What can hang from each mark
feluko: budad futi
gateruz: bobi feluko fita zura
budad: feluko fita zura
futi: feluko fita zura
zura: futi gateruz
fita: futi
bobi: gateruz

Every row comes from one small tree of marks. The marks that hang from a mark follow it in brackets, in alphabetical order. Every link used is in the known rows. Which tree was each row made from?
Known rows
budad(feluko): [ -8  -3 -10   5  -1 -10  12  -6   3  -3   1   3   9   0 -11  -1   4   7
 -11   0   3   7   4   6]
futi(feluko(budad)): [-14  -3  -7   7   0 -11   2  -6  -3  -8  -2  -3   2   4  -7  -3   6  11
 -17 -10   0  -1   0   0]
bobi(gateruz(feluko zura)): [-11  -4  -4  -2   3  -8  13 -13   1 -10   3  -1  11   0  -5  -1   6 -11
 -10   3   4  -6   0   3]
gateruz(feluko(budad futi) fita zura): [-22  -4  -7  11   6 -12  11 -13   1 -16  -2  -8   2  11  -8  -4   7   0
 -10  -5   6  -1   3   1]
gateruz(feluko(budad) fita(futi) zura): [-28  -8  -6   8   5  -9  11 -17  -6 -14   1  -1  17   6 -12  -5   7   2
  -8   2  -3  -8   1   8]
zura(futi(fita) gateruz): [ -2  -1  -5   5  -5  -8   0  -1   1 -13  -2  10   4   0  -9   1  12  -1
 -29  -4   5   0  -2  13]
zura(futi gateruz(feluko fita)): [-11  -4  -7   8  -8  -8   9  -5   0 -18  -2   4  15  -1 -16   1   7  -2
 -19   5   9  -4   0  10]
feluko(budad(fita zura)): [ -4  -4  -5   5   3  -1   1 -13  10 -11  -4  -6   2   5 -14  -1  -3   7
 -10  -3   0  10   2   2]
feluko(budad(fita)): [ -9   0  -6   6   2  -6   7 -12   4  -8  -4   3   5   5 -17  -1   4   1
 -13  -2   3  10   4   4]
futi(fita zura): [ -9   2  -7   9  -6 -10  14  -6  -7  -6   0   3 -10   2  -9  -3   1   3
 -28  -7   2   0   1  10]
feluko(budad(zura(futi))): [  0  -9  -4   6   4   3  -3 -11   5 -13  -3  -3   8   3  -6   0   1  19
 -10  -1   3   9   0   0]
fita(futi(feluko zura(gateruz(bobi)))): [ -7  -1   2   8  -6 -17   6 -11 -14 -11   1  -7   1  -4 -17   0   4   0
 -26 -12   2  -4   0  11]
gateruz(bobi zura(futi)): [ -4  -3   0   6   8  -3  -4 -17   3 -18   4   4  14  -3 -10   3  -1  -5
 -12  -8   2  21  -1   1]
futi(feluko(budad) fita zura(gateruz)): [ -9  -3  -4  12  -8 -15  12  -2  -8  -9  -3  -5  -9   6 -15  -5  12   7
 -35 -14   7 -15   0   7]
fita(futi(feluko(budad(zura(gateruz))))): [ -7  -8   0   2  -2  -9  -5  -7  -5 -11  -3 -14   3   2  -4  -4   7  11
 -17  -9  -3 -12  -2   6]
zura(gateruz(bobi fita)): [-10  -1  -4   9  -7  -9   8 -14   5 -15  -1   2   4  -4 -18  -2   2  -4
 -19  -7   5   5  -2   9]
zura(gateruz): [ -1   0  -4   3  -6 -11   8  -4   3  -9  -1   1   1  -3  -8  -1   6  -7
 -18  -5   8   1   0   6]
budad(fita zura(futi(feluko) gateruz)): [  5   0  -1   1  -4  -5  -8  -2   5 -21  -5  -9   6  -2 -17   5  -1  -5
 -20  -6   1   7  -2   3]
gateruz(bobi): [ -9  -1  -4   7   0  -8   2 -15   3  -7   2   4   5  -4 -10   0  -1   2
 -15 -10   1  13   1   5]
zura(futi(feluko fita) gateruz(bobi)): [ -8  -1  -2   8  -4 -12  -9  -6  -1 -16  -1   5   6  -2 -13   2  10   1
 -34 -16   0   2  -3   9]
zura(futi(feluko) gateruz(bobi fita)): [ -9  -2  -2   8  -7  -9  -3 -10  -1 -22  -2   0  11  -5 -21   2   3   0
 -24  -9   3   6  -5   6]
budad(fita zura(futi)): [  3  -1  -4   1   1   2  -6  -9   6 -18  -3  -2   8  -1 -14   5  -7   1
 -10   2   0  19   1   4]
budad(feluko fita(futi(zura(gateruz)))): [ -2  -1  -3   5  -6 -14  19  -8  -5  -9  -3  -3   9   0 -28   2   6  -3
 -18   6   8   1   7  16]
feluko(futi): [ -4   3  -5   4   0 -13   4  -4   0  -6  -2  -2  -7   2  -1   1   2   1
 -14  -7   5  11   4   4]
fita(futi): [-12   0  -4   0   0  -9   3  -8  -8  -5   1   3   7  -2  -3  -1   3   3
 -12  -1  -4   4   1  12]
futi(feluko(budad) fita): [-19  -2  -9   9  -1 -13   0  -5  -4  -6  -2   2  -3   7  -5  -5  10  12
 -27 -14  -4  -7  -1   5]

Which tree is each row?
[ -3  -6  -5   4  -6  -9   8  -6   5 -10   1  -9   3  -1  -6  -2   3  -1
 -16  -4   6  -9   0   7] : budad(zura(gateruz(feluko)))
[ -7  -2  -4  -1   5 -13   8 -10  -1 -11   0  -6   3   3   1   0   9 -12
 -10   0   8  -3   3   2] : bobi(gateruz(feluko(futi) zura))
[ -8  -5  -3   3   5  -1  -3 -15   1 -12  -4  -5   9   4 -12  -1  -1  10
  -8   1  -6   6   3  10] : feluko(budad(fita(futi) zura))
[  2  -3  -8   6  -4 -12   3   0   8  -8  -4  -8  -8   5  -5  -2   9   7
 -23  -8   6  -1   2  10] : budad(feluko(futi(fita)) zura(gateruz))
[-11   1  -3   4  -4 -14   8  -7 -18  -7   1  -6  -1   0  -8  -1  -1   6
 -20  -6  -4  -2   1   9] : fita(futi(feluko zura))
[  5  -2  -2   5   1  -8   0  -7  10 -15  -7 -13  -8   7 -14   0   4   1
 -14  -6  10   6   4   4] : feluko(budad(fita zura(gateruz)) futi)
[-14  -1  -6  11   2 -15   3 -14   0  -7   2  -1   3   3  -6   1   2   0
 -15 -10   4   7   5   6] : gateruz(bobi feluko(futi))
[ -7  -7  -5   7   0 -13  20 -11  -6  -7  -2  -7  -3   9  -8  -1  12  11
 -16   3  15 -11   7   3] : bobi(gateruz(feluko(budad futi(zura))))
[  7   0  -5   3  -3 -11   4  -3  12 -12  -6 -12  -2   3 -18   2   2  -2
 -12  -2  10   9   5   7] : budad(feluko(futi) fita zura(gateruz))
[-22  -8  -6   8  -5 -11  12 -11  -6 -12  -2   0  15   5 -14  -5  14   6
 -16   4   3 -16   2  15] : zura(gateruz(feluko(budad) fita(futi)))
[  4  -7  -6   4  -5  -8   9  -4  10  -7  -2  -9   5  -2 -10  -2   4   5
 -12  -3   7   0   1   5] : budad(feluko zura(gateruz))
[ -4  -1  -5   5  -8  -5   6  -5   2 -20  -4   4  10  -4 -15   1   4  -2
 -18   3   8   6  -3   8] : zura(futi gateruz(fita))
[  0   0  -8   4   2  -8   2  -6   9  -9  -5 -10  -1   4 -15   2  -3   5
  -8  -2   4  15   6   5] : budad(feluko(futi) fita zura)
[-12  -4  -4  15  -8 -16  15 -12  -3  -9   3   2  -1   2 -17  -3   7  -3
 -33 -12   8 -10   2  13] : futi(fita zura(gateruz(bobi feluko)))
[ -3   2  -4  11   3 -12  13 -10  -3 -10  -5  -7 -10   9 -17   1   2   4
 -16  -4  11  12   8   3] : feluko(budad(fita) futi(zura))
[ -7   3  -2   4  -2  -9  11 -12 -10 -10  -2   0   2   0 -19   1  -3  -3
 -16   3   0   8   5  13] : budad(fita(futi(zura)))
[ -9  -2  -2   9   7  -4  -6 -15   2 -18   2   8   9   0  -9   1   3  -5
 -22 -12  -2  15  -3   6] : gateruz(bobi zura(futi(fita)))
[-15   0  -4   8   3  -6   4 -20   5 -18   1  -1   6  -2 -15  -2  -4  -8
 -11 -10   0  13  -3   2] : gateruz(bobi fita zura)
[ -9   1  -6  11  -2 -17  18  -6  -8  -6   1  -6  -7   5  -7   0   0   1
 -17  -4  10   1   7   5] : gateruz(feluko(futi(zura)))
[-21  -5  -4   5   9  -9   7 -17  -3 -15   1  -1  18   9 -15  -2   6  -7
  -9   0  -2   0   5   9] : gateruz(feluko(budad(fita(futi))) zura)
[-21  -5  -7  -1  -6  -8  11 -14  -8 -10  -1   5  17  -2  -9  -2   8   2
 -13  12  -3 -13   0  16] : bobi(gateruz(feluko fita(futi)))
[ -2  -2  -5   6   5  -4  -2 -11   7 -12  -6 -12  -6   8 -10   0  -1   8
 -10  -5   3  13   5   1] : feluko(budad(fita zura) futi)
[-12  -8  -1  11  -3 -13  20 -11 -12  -9   1  -4   8   6 -14  -3  12   7
 -19   1   9 -16   6  13] : fita(futi(zura(gateruz(feluko(budad)))))
[ -3   2  -1  13  -7 -14  13 -13  -2 -15  -3  -8 -10   0 -18   0  -1  -2
 -23  -9  15   6   2   8] : feluko(futi(zura(gateruz(bobi fita))))
[ -3  -1  -4  12   2 -12  14  -9  -5  -7  -3  -7 -11   8  -8  -2   5  13
 -16  -6  12   5   7   1] : feluko(budad futi(zura))
[ -8  -2  -3  10  -2 -17   5 -10   2  -9   1  -3   1   1  -9   1   8  -7
 -19 -12  11   1   5   8] : zura(gateruz(bobi feluko(futi)))
[-16   1  -4   1 -10 -15   4  -4  -9 -14  -3  -4   4  -3 -11  -2   6  -2
 -21  -4  -3  -8  -3  12] : zura(gateruz(fita(futi(feluko))))
[  2  -8  -7   4   2   0   1  -6   7 -12  -1  -3  14  -1  -9   2  -1  16
  -8   2   2  12   2   3] : budad(feluko zura(futi))
[-13   0  -5   4   1  -6  -2  -7  -2 -22  -1  -3   9  -1 -12   1  -3  -4
 -15  -5  -2   8  -5   0] : gateruz(fita zura(futi(feluko)))
[ -8   2  -6   7   4  -9   3  -9   3  -9  -6  -3  -3   8 -13   1   5   1
 -13  -5   6  14   7   3] : feluko(budad(fita) futi)
[-15  -1  -8   2  -5 -12  11 -10  -2 -10  -3   0   2   2  -7  -1   7   0
 -13   7   7  -6   2   8] : bobi(gateruz(feluko(futi) fita))
[-13  -7  -6  15  -6 -14  21  -7  -5  -7  -1   0  -2   9 -15  -6  14   4
 -31  -6  11 -19   4  11] : futi(fita zura(gateruz(feluko(budad))))
[-17  -1  -2   5  -8 -14  -2 -13  -7 -16  -1  -2   9  -5 -16  -1   4  -2
 -22 -10  -4  -3  -4  13] : zura(gateruz(bobi fita(futi(feluko))))
[ -9  -2  -2   5   8  -6  -4 -10   1 -21  -3  -3  13   6 -18   3   3  -4
 -14  -6   1  12   0  -2] : gateruz(zura(futi(feluko(budad(fita)))))
